Each row was made from one path, in order. Every step used is in the known rows, and no mark comes twice. Write each row's path.
Known rows:
milu givu: [ 1.273  3.366 -0.303 -0.229 -0.922 -0.667 -3.022 -0.498  1.105  1.375
  2.199  0.946 -3.139 -2.952  2.179  0.846 -0.414  0.430 -2.248  2.058
  0.759]
lusad zulapu buzubo nebopus gesotod: [-0.112  2.254 -2.166  0.698  0.943 -2.681 -2.041 -0.789  2.400 -0.579
  0.177  1.261 -3.429 -2.830  0.052  0.896 -1.123  2.034 -2.726 -1.860
  0.211]
buzubo nebopus gesotod milu lusad: [ 0.660  4.125  1.006  2.604  0.143 -1.986 -1.830 -0.981  2.128  0.357
  2.056  0.482 -5.437 -4.002  0.464 -0.813 -2.385  3.073 -1.657  0.011
  1.408]
nebopus gesotod fibor: [ 0.228  3.216 -0.438  2.889 -0.882 -0.607  0.138 -2.344  3.912 -1.078
 -0.348  0.753 -3.503 -1.601  1.490  2.704 -0.759  1.007 -3.058  0.719
  1.984]
buzubo milu lusad zulapu givu: [ 2.074  0.620 -1.816  0.067  1.599 -1.650 -2.114  0.711  2.782  2.158
 -0.118  2.503 -1.485 -3.028 -0.392  1.245  1.625  1.421 -2.107  1.863
 -0.894]
fibor gesotod milu: [ 0.475  3.065  0.303  3.656  0.304 -2.021 -1.495 -1.684  0.645 -1.289
  2.046  1.714 -4.766 -2.911  0.720 -0.337 -0.342  2.736 -1.340  0.828
  1.289]
buzubo nebopus gesotod: [ 0.185  4.319 -0.342  0.371 -0.314 -2.218 -2.312 -0.368  2.004 -0.260
  1.677  0.748 -3.530 -2.004  0.667 -0.554 -0.696  1.838 -2.087 -0.745
  0.686]
fibor gesotod nebopus: [ 1.018  2.056 -0.160  2.635  0.629 -2.090 -3.115 -1.193  2.000 -1.011
  0.395  2.561 -5.122 -3.496  1.192  0.919  0.994  1.917 -2.780  0.817
  2.443]
lusad zulapu givu: [ 1.532  0.587 -2.442  0.694  1.432 -1.358 -1.763  0.454  1.684  0.682
 -0.559  3.687 -0.036 -2.463 -0.235  1.696  0.980  1.636 -1.635  1.563
 -0.934]
zulapu buzubo nebopus gesotod milu lusad: [ 0.109  3.365  0.208  2.989 -0.483 -2.583 -2.506 -1.347  2.288 -0.031
  1.263  0.277 -5.362 -4.879  0.285 -0.512 -2.642  3.072 -2.201 -0.760
  1.421]
buzubo nebopus gesotod fibor: [ 0.831  3.225  0.586  1.746 -1.027 -1.909 -0.898 -2.057  3.709 -0.548
  1.054  0.373 -3.709 -1.817  1.785  1.407 -1.221  1.526 -3.256 -0.169
  1.643]
nebopus gesotod milu: [-0.601  4.147 -0.040  3.038 -0.529 -1.005 -0.343 -1.147  1.803 -1.753
  1.108  0.818 -4.401 -3.123 -0.492  0.642 -2.159  2.111 -2.086  0.187
  0.607]
buzubo nebopus: [ 1.505  3.377  0.472  0.186 -0.249 -2.807 -3.297  0.984  0.223  0.744
  1.364  2.431 -1.542 -1.595  1.488 -1.350 -0.379  1.612 -2.038  0.184
 -0.117]
zulapu buzubo nebopus gesotod: [-0.409  3.275 -1.156  0.857 -0.876 -2.796 -3.095 -0.699  2.180 -0.701
  0.634  0.538 -3.493 -2.840  0.504 -0.209 -1.095  1.806 -2.738 -1.772
  0.617]
buzubo nebopus gesotod milu lusad zulapu: [ 1.115  2.715 -0.329  2.125  2.644 -1.884 -0.404 -1.015  2.131  0.672
  1.337  1.777 -5.028 -3.494 -0.132  0.656 -2.081  3.413 -1.632  0.055
  0.681]
givu milu lusad zulapu buzubo nebopus: [ 0.270  1.214 -1.207  0.771  1.290 -3.650 -3.674 -0.515  1.212  1.683
  0.336  3.326 -3.226 -2.118  1.011 -0.250 -1.488  3.372 -1.849  0.111
 -0.176]
milu givu zulapu: [ 1.682  2.587  0.355  1.056 -1.018 -0.639 -2.336 -0.604  1.626  0.121
  2.225  1.887 -2.636 -3.615  2.582 -0.122  1.128  1.309 -2.134  1.926
  0.404]
fibor gesotod milu lusad zulapu givu: [ 1.687  0.481 -1.481  2.825  2.583 -1.870 -1.544 -1.697  2.297  0.753
  1.168  2.654 -3.601 -4.372 -0.126  0.953  0.702  3.369 -0.659  1.662
  0.697]
zulapu givu milu buzubo nebopus gesotod: [-0.727  3.146  0.014 -1.222 -1.631 -2.636 -3.799 -0.897  2.448  1.866
  2.210 -0.795 -3.243 -3.205  0.380 -1.274 -0.852  3.480 -0.745  0.270
  0.296]
givu milu buzubo nebopus: [ 0.046  3.760  1.134 -1.126 -1.222 -3.067 -4.344  0.370 -0.002  2.915
  1.830  0.972 -2.412 -1.778  2.057 -2.101 -1.116  3.251 -0.493  1.132
  0.183]
fibor gesotod: [ 0.600  2.960 -1.041  2.270  0.787 -1.838 -2.376 -1.306  0.707 -0.296
  1.139  2.116 -3.704 -1.654  1.673 -0.013  1.778  1.971 -1.079  1.007
  1.666]
fibor gesotod milu givu zulapu buzubo nebopus: [ 1.517  1.324  1.169  1.869 -1.229 -3.654 -4.055 -2.212  1.817 -0.876
  4.094  0.658 -5.236 -5.386  2.262 -1.979 -0.374  3.027 -2.508 -0.896
  0.721]
milu lusad zulapu: [ 1.499  2.291 -1.832  1.972  3.178 -0.892 -0.874  0.069  1.117  1.875
 -1.026  3.634 -2.428 -2.207  0.930  1.708  0.266  2.098 -1.094  1.873
  0.632]

Which path is each row?
[ 0.118  2.990  0.365  0.573 -2.032 -2.250 -3.211 -2.112  2.558 -0.350
  3.673 -1.350 -6.037 -5.212  0.834  0.223 -3.257  1.915 -3.152 -0.745
  0.769] : zulapu buzubo nebopus gesotod milu givu
[-0.430  2.186 -0.998 -1.257  0.354 -2.536 -2.759 -1.002  2.645  2.205
  1.708  0.071 -3.244 -3.118 -0.031 -0.188 -0.804  3.802 -0.814  0.203
 -0.098] : lusad zulapu givu milu buzubo nebopus gesotod
[-0.153  2.672  0.749  2.950 -1.341 -2.733 -1.719 -1.210  2.442 -2.494
  1.873  0.830 -4.255 -4.586  0.112 -1.189 -1.901  2.940 -2.851 -1.708
  0.109] : givu zulapu buzubo nebopus gesotod milu
[ 0.018  2.175 -0.861  1.425 -0.446 -1.730 -3.579 -0.606  1.846  1.982
  0.797  3.143 -2.469 -2.209  0.670 -0.306  0.114  3.031 -0.888  2.904
  0.289] : zulapu givu milu lusad
[ 0.159  2.376 -1.132  0.524 -1.720 -2.486 -3.251  1.050  1.634  0.081
 -0.709  1.241 -1.799 -2.228  0.334  0.360  0.569 -0.130 -3.662  0.118
 -0.786] : zulapu buzubo milu
[ 1.709  2.189 -1.401  0.656  2.564 -1.378 -1.091  0.688  1.856  2.087
 -0.521  2.584 -2.952 -1.900  0.332  1.399  0.889  1.265 -2.117  1.634
 -0.236] : buzubo milu lusad zulapu
[ 1.360  1.407 -0.290  2.012  1.381 -3.417 -2.767 -0.216  1.059  0.844
  0.343  2.475 -3.351 -4.026  0.609 -0.148 -2.230  2.941 -2.181 -0.608
 -0.008] : gesotod milu lusad zulapu buzubo nebopus
[ 1.048  2.927  0.564  1.764 -0.505 -1.459 -2.579 -2.620  1.301  0.102
  4.165 -0.107 -6.242 -4.162  1.684  0.163 -0.961  2.003 -1.727  1.616
  1.491] : fibor gesotod milu givu
[ 0.391  2.545 -0.395  0.331 -1.545 -2.342 -3.284 -1.690  3.258 -0.633
  2.714 -0.167 -4.421 -4.595  1.662 -0.582 -0.415  1.933 -3.025 -1.301
  0.655] : milu givu zulapu buzubo nebopus gesotod
[-0.105  2.153  0.814  0.421 -2.115 -2.386 -2.423 -2.661  4.399  1.465
  1.557 -0.830 -3.567 -2.771  1.461  0.715 -1.264  3.015 -1.972  0.765
  1.201] : zulapu givu milu buzubo nebopus gesotod fibor
[ 1.923  0.777 -2.175  1.224  2.185 -1.293 -2.026  0.079  2.056  1.862
 -0.614  3.498 -0.959 -3.283  0.117  1.577  1.040  2.121 -0.995  2.039
 -0.056] : milu lusad zulapu givu
[-0.297  1.469 -0.904  2.362  0.444 -2.564 -1.056 -3.467  4.635  0.494
  0.356  1.189 -5.510 -2.169  1.347  2.282 -2.055  3.224 -3.034 -0.085
  1.539] : givu milu lusad zulapu buzubo nebopus gesotod fibor
[ 0.388  3.597  1.054  2.422 -0.227 -1.891 -2.270 -1.307  0.267  1.191
  1.297 -0.445 -4.317 -4.313  1.599 -0.729 -0.415  3.210  0.071  1.200
  1.925] : fibor gesotod milu buzubo
[ 0.206  2.440 -1.849  1.224  1.465 -2.519 -2.293 -1.042  2.801  0.583
  0.143  1.156 -4.278 -3.607  0.346  0.735 -1.039  2.628 -2.272 -1.341
  1.011] : milu lusad zulapu buzubo nebopus gesotod
[ 1.367  3.140  0.101 -1.569 -1.634 -1.178 -3.293  0.159  1.959  1.689
  2.610 -0.312 -3.623 -2.674  1.414  0.560  0.372 -0.457 -3.329  1.859
 -0.255] : buzubo milu givu
[-0.560  4.600  0.703  1.757 -0.987 -0.910 -1.115 -0.761  1.398  0.782
  0.596 -1.257 -3.982 -4.414  0.434  0.107 -2.013  2.668 -0.636  0.574
  1.324] : nebopus gesotod milu buzubo
[ 0.765  2.656 -0.858  1.275 -0.744 -2.139 -3.476  0.654  2.009  1.616
 -0.787  1.209 -2.941 -3.064  0.839  0.210  0.601  0.734 -2.822  0.807
  0.389] : zulapu buzubo milu lusad
[ 1.515  1.659  1.456  1.181 -2.030 -3.248 -3.863 -0.806  1.513 -0.585
  3.080  1.234 -3.440 -5.149  1.945 -1.683 -1.536  2.177 -2.953 -0.588
 -0.265] : gesotod milu givu zulapu buzubo nebopus
[ 1.328  1.917 -1.071  3.623  3.528 -1.613 -0.361 -1.810  1.224  0.611
  0.810  2.687 -5.198 -3.284  0.554  1.109 -0.295  3.479 -0.753  1.386
  1.490] : fibor gesotod milu lusad zulapu
[ 1.856  2.380  0.663 -0.263 -1.584 -1.113 -2.525  0.016  2.461  0.447
  2.910  0.907 -3.068 -3.294  1.995 -0.443  1.822  0.450 -3.189  1.678
 -0.581] : buzubo milu givu zulapu
[ 1.216  3.511  2.047  0.922 -0.457 -3.386 -3.578 -0.710  0.079  1.656
  2.774 -0.633 -4.173 -4.105  1.877 -2.334 -0.923  3.423 -0.290  0.006
  1.374] : fibor gesotod milu buzubo nebopus
[-0.573  1.848 -1.101  0.709 -1.372 -1.933 -3.316 -0.305  1.444  0.625
  1.126  3.468 -1.189 -1.166  0.106 -0.131  0.134  2.461 -1.488  2.476
 -0.974] : zulapu givu milu
[-0.155  2.017 -0.266  2.667 -2.052 -1.275 -1.942 -2.180  3.097 -2.015
  1.860  0.177 -4.787 -5.775  1.168  0.536 -1.273  1.986 -3.042 -0.338
  0.549] : nebopus gesotod milu givu zulapu buzubo
[ 0.706  1.279 -2.715  2.341  2.003 -1.721 -2.007 -0.219  1.385  1.008
 -2.145  3.315 -2.298 -3.211  0.890  1.979 -0.243  1.950 -1.886  0.595
  0.668] : milu lusad zulapu buzubo
[ 0.441  2.744  0.871  3.739 -0.559 -2.448 -2.080 -1.459  2.733 -0.841
  1.610  0.871 -5.070 -5.515  0.735 -1.301 -1.603  3.586 -2.023 -0.901
  1.246] : givu zulapu buzubo nebopus gesotod milu lusad
[ 0.629  1.146 -0.038  3.135 -1.338 -2.123 -2.926 -2.712  2.031 -1.578
  2.574  0.929 -5.091 -5.534  2.091 -0.304  0.139  2.375 -2.390  0.268
  1.135] : fibor gesotod milu givu zulapu buzubo
[-0.488  2.568 -0.306 -0.367 -1.776 -1.799 -3.803 -0.104  0.971  2.961
  0.472  0.951 -1.159 -2.728  0.928 -0.607  0.071  2.969 -0.086  2.636
 -0.003] : zulapu givu milu buzubo
